Each row comes from the steps of one path. Every step used is in the known rows, and no mark comes twice. Write the path behind each row, first mark first.
In the rows, zero is written as 128.
Known rows
A > Z > Q: [125  89 138  97  77 120 144 139 158 139 125 153 118 128 190 104 150 154
 123 125 122 150 134 170 104]
A > Z > Q > G > H > W: [ 81 127 109  89  68 109 140 137 214 173 129 124 130 153 143 137 133 148
 100 110 194 200 177 202  35]
A > Z: [111 105 150  90  93 129 135 169 163 141 125 135 118 122 141 115 132 150
 107 129 124 139 111 128  96]
A > Z > X > G > H > Q: [155 100 117 104  51  95 139 166 166 160 130 127 146 152  99 135 105 102
  80 124 198 127 133 203  31]
W > H > Q > G: [ 91 170 120 124 127 132 130  89 131 163 106 120 100 140 149 168 108  91
 156 115 178 145 124 154 124]
W > A > Z > Q > G: [ 86 154 169 127 101 164 150 127 189 171 139 164 122 130 175 110 166 150
 141 112 146 138 152 166 149]
W > A > Z > X > G > H: [141 143 163 156  77 124 145 175 200 164 137 145 142 148  77 137 126 125
 112 108 153 106 128 167 118]
A > Z > X > G > H: [153 109 135 126  62 105 130 176 183 152 133 144 123 143 117 143 116 116
 100 122 146 124 134 189  49]
W > A > Z > X: [128 140 200 139 100 137 164 187 172 166 148 150 162 129 115 107 144 135
 125 119 125 126 119 141 170]
H > Q: [125 118 115 103 120 118 137 112 114 133 122 110 162 136 113 123 116 113
 115 137 181 131 127 136 103]
X > G > H > A: [182 106 112 150 119 108 112 155 144 138 124 115  80 152  98 172  95 152
 128 138 176  94 153 126  60]
W > H > Q > Z: [103 164 147 109 126 132 135 140 107 152 108 106 134 126 182 157 102  97
 168 110 186 124 128 135 102]
G > H > A: [165 111 122 122 121 100 134 166 134 138 132 128  69 147  97 164  99 165
 135 122 172 140 174 131  86]
H > A: [166 105 138 120 133 129 131 158 127 135 140 122  98 132 132 143 112 162
 136 136 141 119 157 111  99]
X > G > A > Z: [123  84 166  81  90 138 128 166 192 145 168 120 139 137 109 123 127 138
 109 166 135 103 114  62 103]
X > G > A > Z > Q: [137  68 161  91  77 133 133 132 177 146 162 122 139 139 164 115 142 146
 126 161 130 111 124 102 106]
A > Z > X: [136 113 166 106  82 124 149 184 160 155 145 157 140 129 143 117 134 129
 108 122 111 148 133 164  96]
W > H > Q > G > A > Z: [ 77 133 171  68  92 137 152 140 177 180 145 118  84 147 140 159 111 118
 149 134 187 158 119  97 119]
Q > Z: [ 98 150 156 100 133 150 122 173 128 137 140 122 134 117 183 129 124 122
 147 110 148 117 147 120 113]
W > A > Z: [101 138 180 119 107 148 152 164 179 144 130 137 134 125  99 108 148 160
 125 129 138 117 109 102 157]
Q > Z > X > G > H > W: [122 150 121 141  95 124 115 182 169 163 152  93 201 148 109 160 101  86
 120 109 188 130 160 174  21]
W > H > Q > G > X: [133 192 124 174 134 124 127 106 147 165  89 129  87 116 123 168 109  95
 150  89 171 178 168 157 128]
X > G: [145 122 113 145 124 137 103 118 140 127 129 119 144 132 125 138 122 119
 126 144 130  90 104 129  99]
A > Z > Q > G: [ 96 123 138  91  86 140 135 135 176 162 133 163 102 130 218 118 155 142
 135 112 132 164 154 190  95]

Write each row's path
[166  84 128  99  79 108 123 199 181 149 127 122  76 146 109 156  97 176
 112 135 175 106 149 132  40]
X > G > H > A > Z
[ 96 132 118  88  71 115 140 129 180 164 123 160  67 142 186 138 141 142
 117  88 162 177 172 209  81]
A > Z > Q > G > H
[104 127 145 111 123 144 137  91 155 162 177 135 112 140 176 129 144 118
 153 120 137 154 165 127 152]
Z > Q > G > A
[ 92 154 142 109 129 133 142 101 143 169 145 112 102 149 126 171 104  94
 159 130 180 142 131  99 154]
W > H > Q > G > A
[134 115 175  95 115 144 135 169 131 167 194  88 197 138 146 136 106  69
 141 141 187  90 147 116  95]
H > Q > Z > X > G > A
[163 133 106 167 104 103 121 138 143 143 135 133 130 150  97 153 111  92
 117 111 144 116 151 187  76]
Z > X > G > H
[101 113 182  59  79 133 160 167 182 191 190 136 139 146 124 128 125 103
 106 128 179 161 155 130  99]
H > Q > G > A > Z > X
[196  98 155 138  87 123 133 193 171 171 137 145  82 136 162 172 104 142
 152 138 112 102 112 146  74]
W > H > A > Z > X > G
[ 71 156 160 115  98 155 144 130 223 182 142 122 193 141 122 108 152 155
 115 123 174 165 134 162 113]
H > W > A > Z > Q > G
[122 139 162 102 118 134 147 172 110 157 150 115 192 125 169 125 113  80
 137 106 179 129 157 177  79]
H > Q > Z > X
[192  80 161 116  83 126 131 216 173 166 159 139 118 136 150 132 116 150
 118 145 129 101 135 149  44]
H > A > Z > X > G
[110 144 114 138 119 141 124  97 147 153 137 150 103 135 207 130 147 118
 150 109 135 150 162 191 132]
Z > Q > G
[206 104 128 165 105  99 124 175 149 154 147 129  95 152 104 171  98 126
 124 122 158 107 159 174  57]
Z > X > G > H > A
[123 153 144 104 105 110 150 180 115 160 136 120 157 140 151 142 101  84
 123  88 217 142 180 193  67]
G > H > Q > Z > X
[ 97 175 111 137 119 127 121 127 161 151 124 142  73 144 130 156 119 119
 124  91 172 155 167 163 104]
Q > G > H
[140 154 138 150 108 128 118 184 142 154 145 130 146 137 155 156 107  81
 140  93 162 104 163 188  66]
Q > Z > X > G > H
[166 122 127 166 115 130 118 135 142 147 147 133 164 133 133 133 125  91
 125 134 117 102 121 161 115]
Z > X > G
[ 80 185 122 169 112 130 138  93 192 170 137 115 171 159  81 146 138 131
 126  98 205 168 176 183 139]
Z > Q > G > H > W > A
[122 152 164 128 124 143 137 188 126 156 157 138 144 116 190 131 128  95
 146  97 129 127 157 162 111]
Q > Z > X
[101 130 186  79  90 143 151 184 198 188 195 153 119 138 146 131 135 111
 123 121 122 159 160 121 119]
Q > G > A > Z > X
[ 99 144 147  82 122 140 132 157 107 145 129 101 171 125 168 123 114 107
 135 121 200 115 148 142  85]
H > Q > Z
[135 133 183 126 123 155 127 185 147 163 197 115 179 133 159 135 118  82
 151 138 134  90 152 102 116]
Q > Z > X > G > A
[ 90 147 160 111 136 150 127 127 160 161 176 127 107 139 127 144 128 116
 134 132 144 141 154  79 159]
Q > G > A
[139 112 119 121  60  98 130 186 209 163 140 111 180 152  67 140 113 119
  84 131 171 152 129 182  12]
A > Z > X > G > H > W
[107  90 186  61  94 128 149 174 179 146 165 128 126 133 116 122 130 152
 117 145 132 142 127  59 117]
G > A > Z
